Each row comes from the steps of one walk. Every step used is in the known rows, and no mark comes twice. Write the walk behind each row, first mark first.
Known rows:
w/f/m/j/d/s: [ 69  31  -4  -9 -19   0   2  25  23 -58 -30   9 -17  23  13 -36  -5   5
  12  -8  34   8 -48 -20 -22  13 -12   7  37 -32  23  19 -14  20 -21   0
  -6   9   3]
f/w/j/d/s: [-27  25  34 -10   4  23   4  -3  27 -20 -50  18   8  12  26 -20 -13  -7
 -35 -10   8  33  -3  -1  15  -7 -19  14  16 -33  16  22 -11  12  13 -11
   9  -9  27]
d/j/w/f: [ 34  -6  -5 -25 -19 -16 -20  40  -8 -12  18 -12  15  15   0   7  20  -2
  -1  19  -6   0 -16  -2 -49  11  25   9  -5  19 -22 -33  47 -20 -10  22
 -18  -1  26]
l/j: [ 12  15  -4  10  25 -11  -1  16  -2  12  19   5 -15   0 -26  -8  25   9
   1  11 -10 -21  10   1   1 -20  -1  11   5   9   0 -16  -7   9   2  13
   9  -8  -6]
m/d/j/w/f/t: [ 30 -36 -10 -45 -28  16  -4  48  -4 -45  24 -14  26  10 -11  46  -2 -39
  -4  13  -5  -2  11  29 -41  24  31 -27 -23  29 -23 -33  61 -17  -8  29
 -44  18  -7]
l/j/d/w/f: [ 18   4 -21 -10  11 -18  28  21 -18  13 -20  -4   9  27 -30  -5  33  -8
 -17  24 -12  -8 -35 -13 -34   8  13  -2  17  -3  14  17  -2  25 -16  15
 -12   0  27]
w/f/m: [ 22  20  -6  -6   0 -11   1  14   0 -31   4  -3   0  20  19 -12   6  -5
  34 -16   5  -3  -5 -10 -21  13  -1   3  17 -11   0 -33  17  31 -13   6
  -8 -16  -7]
t/f/w/j/m: [-70   5  62 -33  37  13 -16 -24 -16  39 -39  15  12 -15  14 -17  18  -9
 -16   7 -22  44  -1 -22  35 -47  10  10  -6 -33 -15 -25 -25  16  12 -24
  21 -13  27]
t/f/w: [-34   5  29   2  -1   1  -4 -40 -17  43   5 -14  22  -4   8 -12  22 -15
 -44  15 -18  23  17   6  16 -30  14  -2  -6 -10 -11 -24 -10   4  13 -18
  28 -11   9]
t/f: [-22  -1  22   5  30  -1 -17 -28 -28  34   6  11   1  -9  -3  -7  20   0
 -13  -9 -22  14  12  18   2 -14  -4   1 -16   7  -8 -15  -3  14   2 -16
  23 -11 -11]
j/w/f: [ 21 -15  -1  -9 -21  -3  -4  25 -23  -3  14 -10  30  24  16   3  15 -19
  -5   8 -18   3   5  14 -34  21   2   1  -5   3 -19 -14  46   0   0   9
 -14 -12  15]
m/j/d: [ 17 -17 -26  -7  -4  -2  11  10   1   7 -19  15 -11 -27   7 -15   6  28
   7  -4  20   3 -28   9  -9 -20 -15  24   7   3  27  27 -28  -2   4 -10
  10  13 -10]
d/s/f: [ 14  47  24  37  24  12  -6   1   1 -28 -15   0 -21  16   2 -32 -15   2
 -33   4  -8   5   9  22  25  26 -11   1   7 -14 -20  31 -11  26  13  16
  23 -27 -13]
m/d/s: [ 15  20   7  17  32  34  -3   2  -2 -29  -4  14   4   6  -3  13 -36 -24
 -14 -23 -17  12  20  35   8  25 -24 -21 -15  16  -3  26  11  -4  -3  -2
  17  11 -30]
d/j/m/f/w: [-16  13  -4 -17 -20 -10  -4   1  17  20   4 -13 -15 -28  -2 -10  17  26
  -7  43  17   1 -25 -39  -6 -37  45   0  10  -1 -27 -17 -20 -39  -1   4
  -2   8  46]
l/j/w/f: [ 42  -1   0  -5 -17 -16  -5  41 -11  -1  20 -17  13  35 -15  -7  37 -23
  -9  20 -28 -17  -1  -4 -25   4  10   6  16  -5 -25 -20  32   6   1  30
 -16 -10  21]
f/w/j: [-42   5  27 -17  -1   8  -7  -5  12   7  -8   9   6  -7  24   8   3   2
  -3  -6  -1   9  23   4  24 -15  -7  21  -5 -16   7 -35   6   7  19  -6
   9  -5   9]
l/j/w/f/m: [ 50   8   4   4 -23 -15   6  22   3 -24  16 -38  11  46 -24  -8  34 -32
  12  19 -10 -25 -12 -35 -20  -3   9   4  34 -13 -14 -34  27   6  -7  33
 -26  -6  17]
f/w/j/m: [-56   3  32 -29  26  14  -6   4  -3  13 -39  17  11 -11  29 -13   0   0
   9   7  -3  29   5 -18  25 -33   7  20   3 -20  -8 -21 -20  11  12 -12
   5 -10  25]
j/m/f/w: [-28  10   5  -1 -25   2  10  -6   8  24  -3  -9   6 -21   8 -12  14  11
  -4  28  -4   0  -8 -25   6 -18  22  -7  12 -19 -27   4 -21 -13   6  -2
  -1  -5  38]
w/j: [-23   4  15 -20  27   9 -17   5   2  -3  -3  32 -17 -12  11  10  -7  10
  20 -25   4   3  21   9   6  -2 -26  27 -21   1  11 -25   8  17   5  -7
   7  -7  -6]
s/f/w/j/m/d: [-53   5  31 -28  32  55  20  -1  10 -13 -60 -13   6  -3  23   8 -20 -19
 -19   3 -28  40   5 -24  75 -16   6   8  -3 -30 -24  18 -32  19  26  20
   3 -11  -2]
m/d: [ -4 -11 -17   1  23  22  12  -2  -8  -4   7   7   8 -15   4  31 -19 -15
   2 -22 -18   4  18  30  10   6 -23  -9 -14  24   3  13   5   0  -2   2
   9   8 -36]
t/f/m: [ -7  14  18  10  27  -2 -12 -42 -11   5   9  -3  -2  -3  -5 -10  14 -14
   7  -9  -2   8   2  -7   9 -23  -4   6   1  -6   2 -26 -13  11  -4 -10
  20  -5 -10]
t/f/w/j/m/d: [-68 -15  50 -42  46  39  -3 -28 -10  21 -41  12  23 -11   9  14   0 -30
 -20 -10 -40  49   6 -15  59 -35   6  -6 -21 -20 -15  -1 -21   6   9 -13
  17   7   4]
j/w/f/m/d: [ 38 -12 -16  -3 -19  18  19   8  -1 -41   5 -34  37  38   3  30  -9 -49
  12 -14 -13  -4   2  -7 -11  29  -8 -13   0   3 -12 -10  36  -5 -13  19
 -31   7 -10]
f/m/d/w: [  3   2 -13  16  23  18  30 -33 -13 -18   3 -28  18   7 -23  44 -33 -32
  10  -5   9 -14  13  11   2  18  -2 -12 -23  20  16   0 -14 -20 -15   2
   2  36 -25]
d/m: [-28  -4  -5  27  27  -1 -26   5 -22  23   8  12   2   9   2  -1 -14   3
   9  -3 -11 -15   6  23   7  15 -17   0 -13  21  10  17  11   3   8 -26
   1 -15 -20]
s/d/m: [-14 -10 -13  49  31 -16 -27  -4 -18  20   7  25   1  -5  -7  -1 -20   8
  11  -9 -21 -14   4  36   5  -1  -9 -24  -2  40  13  43  17  -5  18 -15
  13  -4 -35]
j/l: [  0 -12 -23  21  22 -28  10  -5 -29  33  28  27  -5 -10  15 -22  -5  18
   0  -9 -11  13  25  28  -7   7  -1 -21   4  26  -8   4  -4  11 -13 -12
  14 -31 -24]
j/d: [-12 -10 -22  -1  13  -1  12   0  -7   2 -25  15   8 -13  10 -18   5   5
  -4 -10   6  13 -13  13 -11 -13 -17  22  16   7  19  29 -15   8   8 -11
   5 -10   2]

Which walk is each row?
[ 48 -14 -19  -3 -16 -30 -22  31  -4 -17  21  -3  17   5 -12   3  10  -2
   8  18 -14   3 -14  11 -51  -2  26 -17   8  41 -22  -6  46 -23   0  27
  -6   4   9] : s/d/j/w/f
[ 13 -12   1 -26 -14  -9 -10  40 -13 -30  13  17  11   0  19   4  11 -13
  12   0   0  -5  18  43 -45  24   6 -20  -8   3  -6 -41  40  43  -1   5
 -17 -15  -6] : w/f/t
[ 38   0  -6   0 -27  -7   4  11  -5 -36  12 -30  27  33   7  -1  12 -28
  17   4  -1 -10  -7 -15 -30  21  -2   8  17 -10 -14 -29  31  -2  -9  11
 -24 -11  14] : j/w/f/m
[-23  -1 -18  27 -12  -7 -20   2  10  26  27   3 -15   6 -10  12  -4  25
   5  -4  -7 -37   0   5  10  26 -15  -6 -16   3   2  31  21 -12   2 -15
 -11   1  -9] : d/m/f
[-20  20  15  15 -14   7  18 -15   3   7  -9 -26   5  -1  23 -15   8  -5
 -39  20  -9  14  14   4  37  -9   7  12  13 -20 -16   1 -17  15  35  13
  20 -26   2] : s/f/w
[-56 -15   0  15 -32 -18 -11  -7  19  57  25  19  -9  11  13   2  -8  24
 -17 -12 -10  -7  20 -20  39  27   2 -29  -7 -19  -1  16  15  -2   2 -23
 -18 -19   5] : d/m/f/w/j/l
[ 32  -4 -25  -5  -6  -6  24  -7  18 -21 -21  -5 -14 -18   3 -15  -2  18
  25 -13  42  -6 -36 -17   1 -25 -14  32  29  -7  32  11 -35  -3  -6  -8
   1  18  -9] : f/m/j/d
[-35  -8  10  -8  -3 -19   5  -9  -5  37   7  24   2  -3  33 -13 -11  11
 -14 -10  -8  29  37   3  18  -2   3  -7  -1  -7   2 -23  -5  17  -2 -13
   9 -29   0] : f/w/j/l
[-43 -16 -20  18 -44   1   8  -3  24  30  -8 -15  19  11  10  -3   8   5
 -34   8   4 -13 -23 -19  17   2  -7  -3  17 -14  16  54  -3 -13  21 -24
 -26  -3  21] : j/d/m/f/w
[ 16 -17   8 -10   4  17  -1 -36  -2 -17  17 -45  18   8 -44  38   7 -35
  -7  -1  -5   7  -3 -13   5 -19  17   2 -12  20 -15 -22   6 -52 -14  10
  -2  28  -8] : t/f/m/d/j/w
[ 53  15 -10 -14 -18 -14  -3  27  12 -24   6   1 -18   1  15 -14  11  17
  41  -8  24 -11 -18 -17 -15   7   0  12  12 -10  11 -33   4  18 -21   4
  -2  12 -16] : w/f/m/j
[  9   2 -13  43  27 -23   0 -25 -34  12   6   5   6 -20 -26  11 -16  -4
   4  13  -9  -7  10  40 -27   2   3 -26 -16  46   9  23   4 -15   4  -1
  28  20 -17] : s/d/w
[ 24  -3   2  15  -2  -7   3  11 -11  11  22 -21  12  15 -38  -1  24 -20
 -12  26 -22 -25  11  -2  -6 -15   0  17   7  15 -17 -12  10 -15  10  23
  -1  -4   8] : l/j/w
[-20 -17   1  -5  26 -18  -3   2 -13  26  13  44 -19  -5  20  -7 -11  22
  14 -29  -5  16  32  16   6  11 -13  -4 -10   9   5 -14   5  19 -13  -9
  11 -32 -19] : w/j/l
[ 41  -3 -27  15  -4 -28  16 -13  -6   8  31   8 -26 -15   7 -24 -15  31
  28  -4  26  -8   5  -2  -3  -5   4  -7  14  15  15 -17 -28  -2 -27  -7
   9  -5 -34] : f/m/j/l
[ 38  13  15   3 -14  24  11  27  16 -62 -38  -1 -22  -5  -5 -33 -18   6
 -38  13  25   4 -16  28   4  13  -2  -2  13 -21   7  38 -25  34  21  17
  -5   0 -10] : m/j/d/s/f/t
[-39 -18 -20  17  24   2  -6   5 -15  17 -23  16  13  11  10 -13 -12   7
 -11  -9  -4  -7 -23  10   3   2 -23  11  12  11  24  56  -2   9  13 -30
 -14 -17 -12] : j/d/m
[ 62  16  12  12 -16  34   5  12   7 -67  -4 -29  33  52   0  13 -29 -55
  -3 -15 -17   5   2   3 -15  42  -8 -26   5  -7 -16  11  35  -9 -16  17
 -19   6  -6] : j/w/f/m/d/s
[ 27 -12 -19  -3 -10  17   7  -4  12 -34  19 -40  10  10 -28  38 -16 -28
  18   2   8  -9  -5 -16  -8  -8  13  13  -3  35  -8 -15  11 -55 -12  19
 -20  26 -17] : f/m/d/j/w
[-18  -1   4   4  24  -9  -5 -16   2   9 -15  22 -17 -29 -31  20 -17  14
  32   3  -4  -7  -8 -14 -10  -3  10 -26 -17  11  -4  31  -5 -15   2   4
   7  27  20] : s/d/w/j/m/f
[-16   2 -13   0   8  -5  -3   2  -3  19   3  12 -10 -24  -2  -8   7  25
  20  10  -3  -3 -12 -15  -9  -5   6  -4   4  -3 -18  11 -16  -4  -3  -2
   0  -4  20] : j/m/f
[ 19 -14 -23   0  -2  -2  25  -7 -20  16 -15   2  -3 -20 -11  10  -2  19
  -4  15  25  -7 -26  17 -26   0  -2  17 -11  21  31  32 -30 -15  -4 -12
  13  31   1] : m/j/d/w
[-29  -5  -1  -6 -44 -22  13 -11  26  38  26  15 -13 -12  20  -3   2  27
 -13 -11   0   2  32 -21  19   7   5 -19   0 -20  -8 -14   3  -2  -5  -3
  -1 -17  13] : m/f/w/j/l
[ 16  -4   2   0   9  -1  22 -50 -17   8 -19 -23  -1 -14 -32  -3  12   2
  -8   9  27   1 -35 -19 -11 -17   7  10  -4   0  34  13 -50 -14 -13 -17
  17  37   3] : t/f/m/j/d/w
[-36   4  -5  28 -41  -5 -12  -9  20  40  19 -17   9  11   2  12   4  13
 -23  15  -3 -24   3  -9  21  18  -2 -15  -4 -10   0  20  13 -17  18 -17
 -13  -2   8] : d/m/f/w
[ 31  10 -25   5  -5   4  31  -3  26 -36 -35 -27 -27  -7   4 -29   1  25
   5  -5  35  -3 -43 -28  32 -16 -11  38  37 -23  22  33 -53  17  11  16
   9  -1 -15] : s/f/m/j/d
[ 11 -10 -20  -8  11  14  18   7 -29  -3   2  -2  22  15  -4  40 -12 -29
  -4  -4 -30   3   7  30 -26  49  -2 -35 -31  17  -2  10  28   9 -18  10
  -6  21 -13] : m/d/w/f
[-37   4   8 -17  23   9  -5  -5  -4  19 -13  11 -16 -17 -19  19  -3  23
  24  10   6 -12  -9 -21  -5  14   6   0 -28  -8  -9   7  -7 -10 -11  -2
  -4  16  37] : d/w/j/m/f
[-44 -11  13 -27  -5  13  13  -1  21  -2 -43   9  15  -8  31  -7   4  -2
 -18 -12   9  25  -2 -11  18 -28 -17  31  13 -23  19   2 -13  12  20 -12
   2  -5  20] : f/w/j/d
[-30   8   9 -16 -44   4  -4  -3  43  14  11  -1 -15  -9  15  19  14  18
  -3 -11   8 -13  21 -21  19   0  -8  12 -13 -32  -1 -23  12  -8  13   2
  -1   9  22] : m/f/w/j
[-47 -19 -14  -9  -6  13 -14  12  28  19 -23  25 -20   8   2  13  -1  25
   7 -32   8 -14 -22 -22  24  16 -32  13  -6 -18  24  52  15   4  16 -19
 -27  -2   8] : w/j/d/m/f
[ 23   4   9   2   9  -5 -14 -34  -4   8  14  -6 -23 -17 -14 -10  14  14
  15  -5  18  -3  -8  -8  17 -23   1  12  -5  -8  12 -31 -25  -4 -11 -14
  23  19 -21] : t/f/m/j
[-58   3  54 -23  10  12 -21 -27   2  32  -6   7   6  -7  13   1  19  -8
 -29  -9 -17  31  26  -5  31 -28  -5  17 -16 -20   0 -40  -4  10  17 -18
  20  -7  12] : t/f/w/j
[  9  -5 -30   1  16 -38  -2   8 -19  29  38  25 -20 -16   2 -13  -5  33
   5   8   4   9   3  15 -24  -3  27 -13   1  41 -11 -18  -1 -13 -23  -2
  12 -17 -12] : d/j/l
[  3 -10 -12  -2 -36  -2  -3  14  15 -13  36   2 -13 -27 -10  17   8  12
   7   1  19 -34  27  31 -26  20   6 -21 -14  -4  -5 -24  21   3   3   6
 -19   5  -4] : m/f/t
[ -6 -15 -13   3  32   5  31 -33 -11  -5  13   1  -5  10 -15  37 -42 -21
  18 -30   5   6  29   1  16  31  -4 -28 -26  15  20  -1 -10  -7 -30  -1
  -2  15 -33] : f/m/d/w/j/l
[ 59  -2 -29  -2 -14 -38  14  16  -3  -4  29  17 -25   1  23 -25   2  26
  37 -12  18   0 -10 -10 -17  15  11 -19  21  -4   4 -23  -5  20 -33   2
  -3 -11 -21] : w/f/m/j/l
[ -2  55  39  35  -9  17   0 -13   7 -17 -19 -26  -3  17  14 -34 -12 -13
 -60  25 -12  15  14  12  34  10   2   0  14 -24 -24  17 -18  14  26  10
  23 -25   2] : d/s/f/w
[ 32 -13 -16  18   0 -27 -18   6  -8  -8  25  -9   3 -20 -31   9  -3   2
   8  23   0  -3  -2  19 -34 -24  20  -1   1  56 -12   4  23 -48   8  22
   6  19   2] : s/d/j/w
[ -6 -23 -17  37 -23 -15 -26   7  12 -10  29  13 -10 -20 -29  20 -21   7
   9  -2  -7 -44  14  41 -13  12   6 -56 -11  23   3  30  38  -2  20   0
 -18   9 -26] : s/d/m/f/t
[-31   1   8 -26  20   8 -16  13  17   7 -14  30 -25 -19   2   4   1  29
  34 -11   5   0  -8 -27  11  -2  -7  12 -10 -23 -14  -2  -8   4   1   4
  -5  -1  20] : w/j/m/f
[ 50 -10  -7  14 -32   5   7  -3   2 -22  16 -35   7   2 -12   7  -5   1
  25  14  28 -29  -4  -5  -9  -7  -6  26   4   8   1 -19  -8 -35  -3   3
  -5  30  -7] : f/m/j/w
[ 51  33  -3  15  -5   6   1   0  27 -51 -26   0 -24   2  -3 -31 -18  12
   7  -7  43   1 -35  -8  -7 -10 -17  16  26 -16  30  29 -42  -2  -8  -6
   7  14  -2] : f/m/j/d/s
